In the rows, 128 means zero.
Known rows, with every step that occurs:
fizo tolo nazuves: [122 141 162 109 117 166 175 146 156 154 108  97 142 141  99 108 171 160
  99 149  72 113 128  95]
nazuves tolo pemem kolizak fizo veten: [163 175 135 166 126 108 125 147 177 123 132  56 145 137 109  60 147  76
 114 159 125 134  99 122]
kolizak fizo veten: [116 144 144 148 135 152 133 110 170 160 126  72 123 117 115 108 137 124
 147 158 101 154 130 137]
tolo nazuves kolizak fizo: [141 146 149  99 105 109 174 139 159 135 100  74 118 118 110 111 184 141
 135 165 109  99  99 124]
fizo kolizak pemem tolo nazuves: [125 202 136 127 152 109 110 153 138 165 178 153 153 114 134  65  89  83
  88 127 133 168  86 117]
fizo kolizak pemem tolo: [124 196 120 152 158  93  76 139 130 155 191 167 144 114 142  69  63  79
 113  91 162 191  92 130]
kugas pemem tolo nazuves kolizak fizo: [172 144 139  92 111  90 161 112 135 183  78 130 153  95  92 135 126 139
 147 166 123  91  87 128]
tolo nazuves: [127 133 149 105 123 143 161 142 131 143 117 112 137 126 123 124 149 133
 103 168 105 108 127 115]
kolizak pemem: [118 149 128 160 139 130 104 125 127 115 121 136 115 139 151 117 107  79
 127 111 152 148 125 104]
kugas pemem: [154  95 123 136 124 127 140 103  99 151  92 155 138 120 110 161 105 138
 140 116 136 108 130 112]
kugas pemem kolizak fizo tolo nazuves veten: [173 161 179 150 114 148 163  91 170 160  51  94 157 138  76 110 148 115
 128 176  88 100 104  75]
veten pemem tolo nazuves kolizak: [132 107 144  89 122  92 148 149 140 145 127 138 114  70 132 108 135 135
  86 215  75 114  96 135]
tolo pemem kolizak fizo veten nazuves: [114 187 145 166 148 115 108 135 167 151 149  90  94 105 109  50 144 105
 146 147 122 141  91 160]
kolizak pemem tolo nazuves veten: [136 186 152 117 148 115 137 102 147 132 140 139 138 138 157  97 120  60
  81 192 121 127 101  99]
kugas pemem kolizak fizo veten nazuves tolo: [177 138 139 160 118 142 162 119 154 170  19 136 124 109  92 121  99  79
 146 107 124 133 129 140]
fizo kolizak pemem: [120 165 131 172 148 107 101 140 122 132 171 140 122 128 138  74  98  91
 118  79 159 186 103 112]
veten pemem: [129  94 144 138 135 128 101 134 135 132 124 141 100 103 138 131 121 118
 105 158  85 148 120 137]
pemem tolo nazuves veten fizo: [175 142 168  85 129 124 157 127 171 117 164 119 155  90 121 101 134 114
  81 199 105 112 132 112]
kugas pemem kolizak fizo: [165 147 128 171 127 130  92 112 140 156  59 137 145 117 105 145  76  96
 170 125 147 128 110 119]
tolo nazuves kolizak fizo veten: [116 127 154 114 110 131 208 126 163 151 115  48 119 101 106  95 195 148
 132 196  93 114 116 125]
nazuves veten pemem kolizak fizo: [152 146 168 168 137 112  77 101 182 115 107 111 104 107 134 102 117  65
 124 196  92 153  91 133]

Rows:
[131 141 127  76 117  93 177 142 135 136 129 124 142  97 125 107 148 143
 106 177 114  95 103 133]
pemem tolo nazuves kolizak
[144 192 134 163 136  93  65 142 155 120 154  80 133 132 114  77 130 101
 147 145 143 128  82 131]
tolo pemem kolizak fizo
[171 111 180 103 118 139 182 128 160  96 151  95 134  99 119 102 167 128
  80 191 100 103 147  96]
tolo nazuves veten fizo
[135 159 124 154 136  93  89 146 123 104 165 110 139 125 126  76 128 112
 124 149 149 113  92 125]
tolo pemem kolizak
[155 175 142 150 120 145 152 143 187 149  55 105 113 119 112  96 125  62
 132 116 115 150 124 151]
pemem kolizak fizo veten nazuves tolo
[139 146 147 171 135 131  52 139 174 134  97 120 108 103 132 118  90  78
 135 167  91 163 101 142]
veten pemem kolizak fizo
[138 140 141 172 138 153 134 104 144 183  60 138 108  89  97 122  87  97
 172 134 126 136 124 147]
kugas pemem kolizak fizo veten nazuves
[201 111 164  97 123 124 168 103 138 142 128 146 168  79 105 130 113 126
  93 191 111  94 136  97]
kugas pemem tolo nazuves veten fizo
[147 147 150 170 145 122 100 164 145 108 192 132 129  87 129  66  95  95
 113  75 156 192 134 102]
veten fizo kolizak pemem
[175 158 120 146 117  81 119 166 135  91 130 102 148 144 124  78 138  82
  93 128 145 108  98 113]
nazuves tolo pemem kolizak
[111 170 119 116 138  79 133 135 125 131 114 185  83  89 148  94 110  92
 139  90 162 132  99 154]
veten nazuves kolizak pemem tolo
[136 137 164 105 124 126 188 104 140 122 135 103 132 138 125 113 180 111
  87 199 100 101 117 105]
tolo nazuves veten
[130 129 129 118 147 114  75 132 146 156 138 167 122  88 139 127  84 111
 103 169  82 155 104 151]
veten pemem tolo
[151 177 136 148 153 106  74 162 155 131 205 159 151  78 132  64  54  88
 107  87 156 193 119 119]
veten fizo kolizak pemem tolo
[ 93 122 143 130 140 151 172 121 135 155 129 135  90 100 120 108 143 130
 131 131 107 143 147 152]
fizo veten nazuves
[137 141 178 107 113 147 202 108 163 132 119  85 140 150 102  95 198 147
  84 183  66 107 120  83]
fizo tolo nazuves veten
[161 107 124  86 114  90 188 119 100 166  98 151 155  89 109 138 126 147
 120 173 130  78 107 117]
kugas pemem tolo nazuves kolizak
[140 155 182 174 131 136  92 104 208 132  94  92 109 123 110  89 136  92
 119 179  61 160  91 111]
nazuves veten pemem kolizak fizo tolo
[108  90 146  99 128 112 183 138 144 160 146 109 113  60 128  89 149 141
  81 239  50 133 109 139]
fizo veten pemem tolo nazuves kolizak
[155 146 156 157 124 128 102 175 168  93 172  81 146 101  91  58 142 152
 114 125 118 127 119  94]
veten fizo tolo pemem kolizak
[147 155 185 145 131 131 112 117 187 131 102  93 114 110 129  99 137  67
  93 238  64 132  92 114]
tolo nazuves veten pemem kolizak fizo
[144 143 153  94 123  94 125 145 179 160 119 110 112  75 122 110 142 127
 108 204  62 125  82 149]
veten pemem tolo nazuves kolizak fizo
